In the rows, zero is written as 100.
Known rows, with every step that occurs
papel doke tapepa: [93,100,69,108,60,125,132,83,106,117,88,98,108,87,138,95,133,117,105,108,93,122,83,105,120,93,107,100,94,89,105,135,102,97,120,35,116,103,105,107,85]
natem lugot bife: [87,113,50,110,68,113,177,93,95,105,104,86,102,83,110,84,59,114,104,87,106,85,91,108,129,93,108,128,96,94,96,110,108,99,116,78,101,92,107,92,82]
bavumin doke: [96,100,78,121,61,115,117,86,97,111,109,82,130,81,89,102,101,116,106,106,104,104,83,96,103,96,108,120,92,99,94,95,102,98,113,94,118,103,103,106,87]
vulus tapepa: [100,102,72,117,65,117,81,89,96,113,104,108,108,87,118,98,126,114,114,113,99,117,88,86,101,100,105,104,92,97,101,84,103,96,127,110,106,97,103,98,80]
nuve bife lugot natem funol: [100,107,84,125,64,113,71,77,88,132,114,87,114,90,123,82,152,123,102,121,108,127,96,88,107,114,112,125,91,106,87,74,100,96,124,105,117,82,102,93,81]
vorit natem lugot: [94,109,58,111,66,114,117,87,88,85,103,88,97,89,110,82,112,118,102,100,103,109,87,108,132,104,105,125,90,96,94,109,101,92,116,67,108,87,114,101,83]
bavumin vulus tapepa: [99,102,71,117,64,121,80,81,96,118,110,114,114,71,122,106,118,110,110,110,103,109,87,81,106,99,104,112,93,104,98,75,103,99,133,108,112,99,124,100,79]
dabu tapepa doke: [97,99,63,103,64,116,135,88,97,106,107,71,99,90,157,104,107,116,105,112,101,111,88,104,110,99,98,114,92,110,82,133,103,103,125,68,124,96,98,111,92]
doke bavumin vulus tapepa dabu: [101,98,68,116,79,128,63,81,107,133,103,113,104,76,92,101,136,107,103,108,101,92,88,97,117,116,102,111,103,99,99,64,108,100,144,99,112,105,122,96,90]
tobi bife nuve: [103,105,92,115,70,105,64,96,74,119,102,74,114,91,113,105,111,120,104,115,103,118,86,104,106,76,97,97,97,102,93,113,102,97,106,81,110,102,105,84,85]
dabu tapepa vulus bavumin doke papel: [102,95,85,123,83,119,85,75,101,116,109,97,114,70,97,115,139,113,112,112,105,117,75,88,94,112,98,111,90,103,93,121,104,101,129,123,131,107,110,113,100]
tobi bife lugot doke papel: [99,105,95,111,85,118,88,89,115,102,94,84,116,85,129,87,115,119,108,109,98,127,75,90,109,96,99,109,100,94,98,71,105,97,132,54,114,102,99,100,85]
lugot doke bavumin: [99,101,65,117,85,120,110,82,110,100,95,92,111,97,138,88,155,116,110,106,95,112,88,91,113,106,110,109,99,90,97,96,105,98,138,39,113,105,106,108,103]
papel doke tapepa vulus bavumin: [99,97,73,107,68,122,141,73,104,115,100,125,104,78,127,107,141,115,108,113,98,131,84,97,94,123,101,100,96,97,105,139,105,98,135,58,121,105,119,113,96]
tapepa kevurik: [97,99,64,106,63,122,159,94,100,111,102,81,110,86,125,104,100,99,99,111,102,120,87,104,109,97,106,117,95,100,98,104,104,97,124,59,138,100,92,109,77]
tobi bife lugot: [99,104,90,105,62,116,64,95,104,116,104,79,116,90,108,91,110,117,104,116,104,128,83,98,111,103,97,108,93,102,90,68,103,96,111,85,107,100,101,87,82]
nuve bife: [97,98,90,107,66,106,88,95,90,116,100,85,113,91,127,92,100,123,105,115,100,113,94,93,115,102,108,114,89,98,97,97,101,90,116,86,115,93,109,93,86]
bavumin vulus tapepa doke: [98,99,71,110,65,122,127,82,100,112,108,111,104,72,155,105,106,110,104,109,105,113,87,92,104,108,100,115,99,107,97,77,106,100,138,73,118,99,121,114,83]
vulus bavumin doke tapepa kevurik fofi: [99,98,76,114,69,131,150,87,106,149,98,97,111,66,107,110,124,100,108,108,110,144,85,100,108,121,106,98,91,102,108,129,104,102,133,86,144,103,90,113,69]
bife lugot doke: [96,105,69,107,66,119,117,84,109,91,102,84,130,92,127,90,102,115,108,110,99,120,88,88,97,94,103,130,97,106,92,77,103,100,138,50,109,95,98,104,84]
tapepa vulus bavumin doke: [101,96,84,119,67,114,135,77,97,113,117,107,127,73,83,114,114,112,109,111,108,114,85,93,79,121,103,119,93,106,95,105,105,99,127,105,123,105,117,113,97]
lugot bife: [90,104,51,118,67,107,146,92,98,102,107,87,109,84,112,95,68,114,109,105,103,95,93,104,101,87,109,116,93,91,97,108,105,101,115,73,103,96,104,93,85]
bavumin doke tapepa kevurik: [97,98,75,114,57,136,166,88,109,119,98,87,121,81,112,104,121,99,101,107,105,117,84,103,114,96,107,112,99,98,106,120,106,101,124,70,145,107,89,116,79]
zonug funol: [100,121,66,117,64,118,134,82,92,121,122,86,119,85,111,103,119,119,107,109,105,120,83,100,107,92,105,115,90,94,96,110,106,96,122,76,119,95,106,99,91]
papel doke bavumin vulus: [94,98,62,111,76,122,104,75,105,120,95,100,114,75,140,102,147,111,100,106,96,109,82,98,125,104,107,108,96,96,93,86,104,100,127,35,120,110,135,107,97]
bife lugot natem: [98,99,63,116,63,120,65,85,107,122,101,85,121,91,119,89,158,119,107,119,101,134,92,91,96,108,106,135,88,106,88,79,107,101,139,99,107,94,95,96,86]
papel doke: [92,101,68,105,61,111,149,86,99,108,95,91,115,86,128,100,104,117,102,110,93,112,83,106,111,93,105,113,92,94,93,109,101,98,117,35,112,101,109,107,85]
nuve bife lugot doke: [96,102,90,102,67,114,111,89,104,95,96,86,133,95,134,88,94,118,107,115,99,118,94,85,103,97,104,131,96,110,92,69,103,97,136,55,112,91,105,100,85]
dabu tapepa vulus bavumin: [104,97,70,109,71,114,108,77,93,111,118,100,103,81,114,115,130,113,112,117,102,120,90,90,87,119,98,108,89,112,86,139,103,101,134,109,124,99,115,104,101]
nuve bife lugot: [97,99,86,103,61,114,47,93,100,110,96,84,122,92,120,88,107,121,104,119,103,125,92,90,112,102,101,123,90,107,93,62,101,92,114,93,111,91,105,88,82]
papel doke bavumin vulus tapepa kevurik: [99,98,70,109,70,134,156,84,111,122,93,119,116,75,146,109,155,88,100,111,97,119,83,96,119,107,105,109,99,105,101,68,107,102,142,47,138,109,118,116,82]
tobi bife: [100,105,94,108,67,108,111,98,96,121,108,82,105,86,111,95,104,119,106,111,101,116,84,103,111,101,103,99,92,93,92,104,103,93,111,76,113,102,107,92,86]
tobi bife lugot natem: [99,102,88,114,63,115,77,92,107,130,104,83,118,90,116,87,160,118,105,120,101,138,90,96,99,111,102,125,90,106,86,76,109,100,133,95,109,97,97,91,86]
dabu tapepa vulus bavumin doke: [102,97,82,117,65,116,128,75,96,113,120,97,126,76,85,118,126,110,113,115,107,110,86,91,85,116,98,118,89,115,85,126,104,104,128,121,130,104,113,112,102]
doke papel: [97,99,68,119,84,115,52,87,101,111,95,86,99,82,123,95,118,122,108,109,99,120,75,94,112,97,106,103,94,82,102,100,102,92,116,85,114,101,101,99,85]
dabu tapepa vulus: [97,98,63,106,67,119,133,75,94,111,118,85,102,83,114,101,94,114,109,113,99,121,90,100,103,100,96,119,88,113,85,132,103,100,126,94,129,94,110,103,91]
natem lugot doke bavumin: [97,108,65,110,86,123,143,82,109,102,93,92,107,96,138,78,145,115,105,91,97,107,87,94,138,111,110,117,101,92,95,98,107,96,140,44,113,101,107,107,100]
vorit natem lugot doke: [93,111,66,108,71,114,173,84,95,71,102,90,111,92,124,81,101,116,106,96,98,104,89,101,122,99,107,133,95,99,93,111,103,95,137,28,111,87,110,111,88]
kevurik tapepa vulus bavumin doke papel: [97,97,85,127,86,123,90,73,102,123,110,92,107,68,88,106,132,115,112,110,106,127,74,96,93,116,102,114,90,94,114,106,105,99,127,116,131,109,109,111,100]

Rows
[100,95,87,126,85,116,90,76,104,114,106,107,115,68,92,110,130,116,109,109,105,120,74,90,91,119,103,111,95,93,102,98,105,95,127,107,125,109,112,112,97]
tapepa vulus bavumin doke papel
[94,106,53,125,70,105,89,92,75,102,103,81,118,89,113,105,80,116,108,110,104,96,92,106,94,64,103,116,96,99,98,116,103,104,109,77,102,96,103,84,84]
lugot bife nuve
[98,100,70,110,65,118,127,90,101,106,103,107,99,86,152,98,110,115,108,112,101,120,88,94,101,109,102,109,98,100,99,86,105,98,132,76,112,97,100,112,83]
vulus tapepa doke
[98,96,59,114,81,120,99,85,107,109,95,88,93,94,158,90,151,117,104,108,99,123,85,101,118,118,106,102,100,91,96,94,106,96,124,43,118,106,104,111,102]
tapepa doke bavumin
[102,97,71,112,73,112,109,77,95,111,113,111,106,78,109,109,118,116,109,114,103,124,88,92,85,125,102,111,93,101,97,116,104,96,131,91,117,101,118,105,96]
tapepa vulus bavumin
[101,97,81,120,66,126,95,84,106,130,101,98,115,80,66,109,129,113,104,108,106,92,85,104,105,115,103,108,103,96,103,123,107,100,132,99,115,108,101,103,94]
vulus bavumin doke tapepa dabu
[95,97,63,110,76,119,105,83,107,114,88,96,108,94,137,93,163,116,104,109,92,118,82,103,126,106,107,100,95,87,96,95,103,97,120,32,114,109,112,106,99]
papel doke bavumin
[94,101,62,104,72,122,157,91,100,141,101,81,102,73,120,100,81,103,102,108,104,143,87,109,116,107,106,108,88,101,101,108,102,98,127,67,138,93,88,105,59]
tapepa kevurik fofi
[101,99,83,123,64,111,99,87,96,113,108,95,131,79,88,116,130,114,110,112,108,103,83,89,90,115,107,112,91,100,94,105,102,99,120,111,114,107,108,109,96]
vulus bavumin doke
[99,97,58,111,79,123,89,84,105,110,98,77,90,97,164,96,165,113,105,111,98,118,87,100,123,111,101,103,96,101,85,117,105,102,127,63,125,105,100,111,106]
dabu tapepa doke bavumin
[96,100,77,123,59,127,102,82,104,120,100,89,120,82,101,96,129,117,108,105,104,112,84,95,112,96,108,107,94,92,104,124,104,98,117,89,119,105,99,107,87]
bavumin doke tapepa
[101,99,67,123,77,127,47,78,104,122,102,117,109,77,131,99,164,108,111,110,102,113,87,82,117,109,106,102,95,97,100,63,105,99,137,102,115,106,127,100,91]
doke bavumin vulus tapepa
[92,99,67,115,86,126,97,83,102,116,98,69,81,80,152,90,113,120,106,109,102,132,76,109,115,102,103,112,94,87,113,109,104,97,123,67,127,102,96,112,92]
kevurik tapepa doke papel
[98,98,75,116,83,123,83,81,105,114,98,111,95,68,160,102,119,113,105,108,102,117,75,88,111,108,101,109,101,95,104,75,107,97,139,79,121,103,117,113,82]
bavumin vulus tapepa doke papel
[100,103,91,101,62,135,173,93,118,109,94,88,117,90,139,92,122,97,102,110,101,136,86,101,111,97,100,111,103,104,102,101,109,101,139,29,140,103,87,110,76]
tobi bife lugot doke tapepa kevurik
[101,96,80,117,60,133,148,89,108,120,99,98,122,79,112,115,146,97,105,111,108,122,85,96,103,110,107,107,98,99,106,126,106,101,130,82,144,110,92,117,85]
vulus bavumin doke tapepa kevurik
[98,99,64,112,82,134,115,84,107,151,99,110,101,64,131,102,132,94,107,108,105,142,86,94,123,119,106,100,91,104,105,73,105,101,142,83,140,101,108,107,66]
doke bavumin vulus tapepa kevurik fofi
[101,100,71,109,62,127,140,95,102,112,103,104,111,85,126,104,117,95,105,114,101,122,88,95,104,101,104,112,96,101,103,85,105,98,133,86,133,98,91,108,72]
vulus tapepa kevurik
[96,97,68,112,84,117,95,87,105,108,93,86,89,80,155,94,107,122,102,108,100,123,75,102,113,105,102,107,100,87,101,99,105,94,123,57,120,102,99,112,87]
tapepa doke papel
[92,113,53,119,71,109,123,94,74,105,100,80,113,88,110,95,73,116,103,94,107,88,92,110,119,69,102,126,98,102,96,118,106,102,111,83,100,93,105,84,82]
natem lugot bife nuve
[91,101,66,101,67,132,187,87,108,146,89,92,100,71,137,98,104,101,101,106,99,148,83,113,125,104,105,100,92,98,108,132,103,101,129,32,141,98,90,113,59]
papel doke tapepa kevurik fofi
[101,102,71,117,77,132,59,75,114,107,99,118,125,81,137,95,161,105,112,110,101,118,87,74,108,108,103,116,99,108,98,39,107,103,151,80,113,104,123,104,91]
bife lugot doke bavumin vulus tapepa
[93,101,63,110,73,124,107,85,96,131,109,63,95,85,76,94,89,115,104,109,102,101,87,119,114,101,103,123,94,96,108,111,105,101,126,89,116,96,97,93,89]
kevurik tapepa dabu
[97,99,82,122,69,121,137,72,95,121,121,93,119,73,79,110,118,111,112,112,109,120,86,98,84,119,102,123,88,107,106,112,105,102,129,114,128,105,113,111,101]
kevurik tapepa vulus bavumin doke
[96,100,71,108,72,128,177,69,107,103,109,107,106,81,128,87,101,116,109,104,96,128,91,97,99,103,104,117,100,99,107,132,108,97,145,39,126,98,109,113,89]
lugot doke tapepa vulus
[99,108,72,115,81,130,121,76,108,112,102,120,113,78,139,91,154,108,109,93,101,102,88,79,132,111,107,119,102,103,98,68,108,99,153,79,114,102,128,106,92]
natem lugot doke bavumin vulus tapepa
[99,99,75,116,82,120,82,87,106,109,93,106,90,81,155,95,127,118,107,110,99,127,76,92,108,108,101,103,99,89,106,81,106,94,130,81,115,101,99,113,83]
vulus tapepa doke papel
[94,97,57,115,81,131,95,73,102,125,105,81,92,75,157,96,143,112,103,106,104,119,85,103,123,111,105,114,95,99,104,90,107,102,135,55,131,107,126,111,103]
kevurik tapepa doke bavumin vulus
[87,112,46,115,67,110,159,91,90,81,105,90,98,86,105,80,75,113,106,96,104,91,93,115,122,93,107,130,92,92,96,111,105,98,114,59,100,87,112,95,83]
vorit natem lugot bife
[102,112,87,128,65,115,90,79,91,135,120,84,110,86,111,83,153,121,104,118,108,131,90,94,107,115,108,115,95,102,84,79,101,98,120,97,116,89,99,93,79]
tobi bife lugot natem funol
[98,96,58,114,80,124,99,77,105,116,101,95,101,75,160,100,137,112,100,105,102,110,85,97,121,114,105,111,99,99,93,84,107,99,132,46,125,107,128,112,100]
tapepa doke bavumin vulus
[96,98,77,117,64,128,110,83,106,128,101,87,115,80,65,98,107,115,101,105,103,90,86,111,116,102,103,113,103,95,103,117,108,99,125,87,117,105,97,102,87]
bavumin doke tapepa dabu
[101,98,81,125,62,125,88,83,104,120,99,102,120,80,101,108,156,116,112,109,106,113,84,88,99,112,108,101,94,94,104,132,104,99,123,104,118,110,104,107,96]
vulus bavumin doke tapepa
[100,99,71,110,63,129,142,88,101,118,107,109,116,71,131,112,112,92,102,111,104,117,89,92,107,100,103,117,96,109,101,77,106,101,139,86,138,100,111,109,71]
bavumin vulus tapepa kevurik
[98,96,58,111,78,126,92,77,103,118,104,84,100,78,164,106,150,110,103,109,102,108,87,95,124,109,101,111,96,109,83,106,106,104,135,63,131,106,126,111,104]
dabu tapepa doke bavumin vulus
[100,102,71,120,81,125,92,76,108,110,101,121,116,79,140,99,158,108,113,106,98,111,88,76,108,107,108,111,99,100,99,66,106,101,151,74,115,105,127,107,93]
lugot doke bavumin vulus tapepa
[96,101,67,108,71,128,143,86,101,148,106,106,106,59,124,106,92,96,106,108,106,140,87,97,113,109,104,107,90,110,103,84,104,102,140,90,139,94,106,106,54]
bavumin vulus tapepa kevurik fofi
[98,97,65,109,61,134,146,90,106,117,95,88,103,87,136,99,126,101,101,108,101,126,87,104,118,97,108,105,98,94,107,129,105,97,126,57,141,102,89,109,76]
doke tapepa kevurik
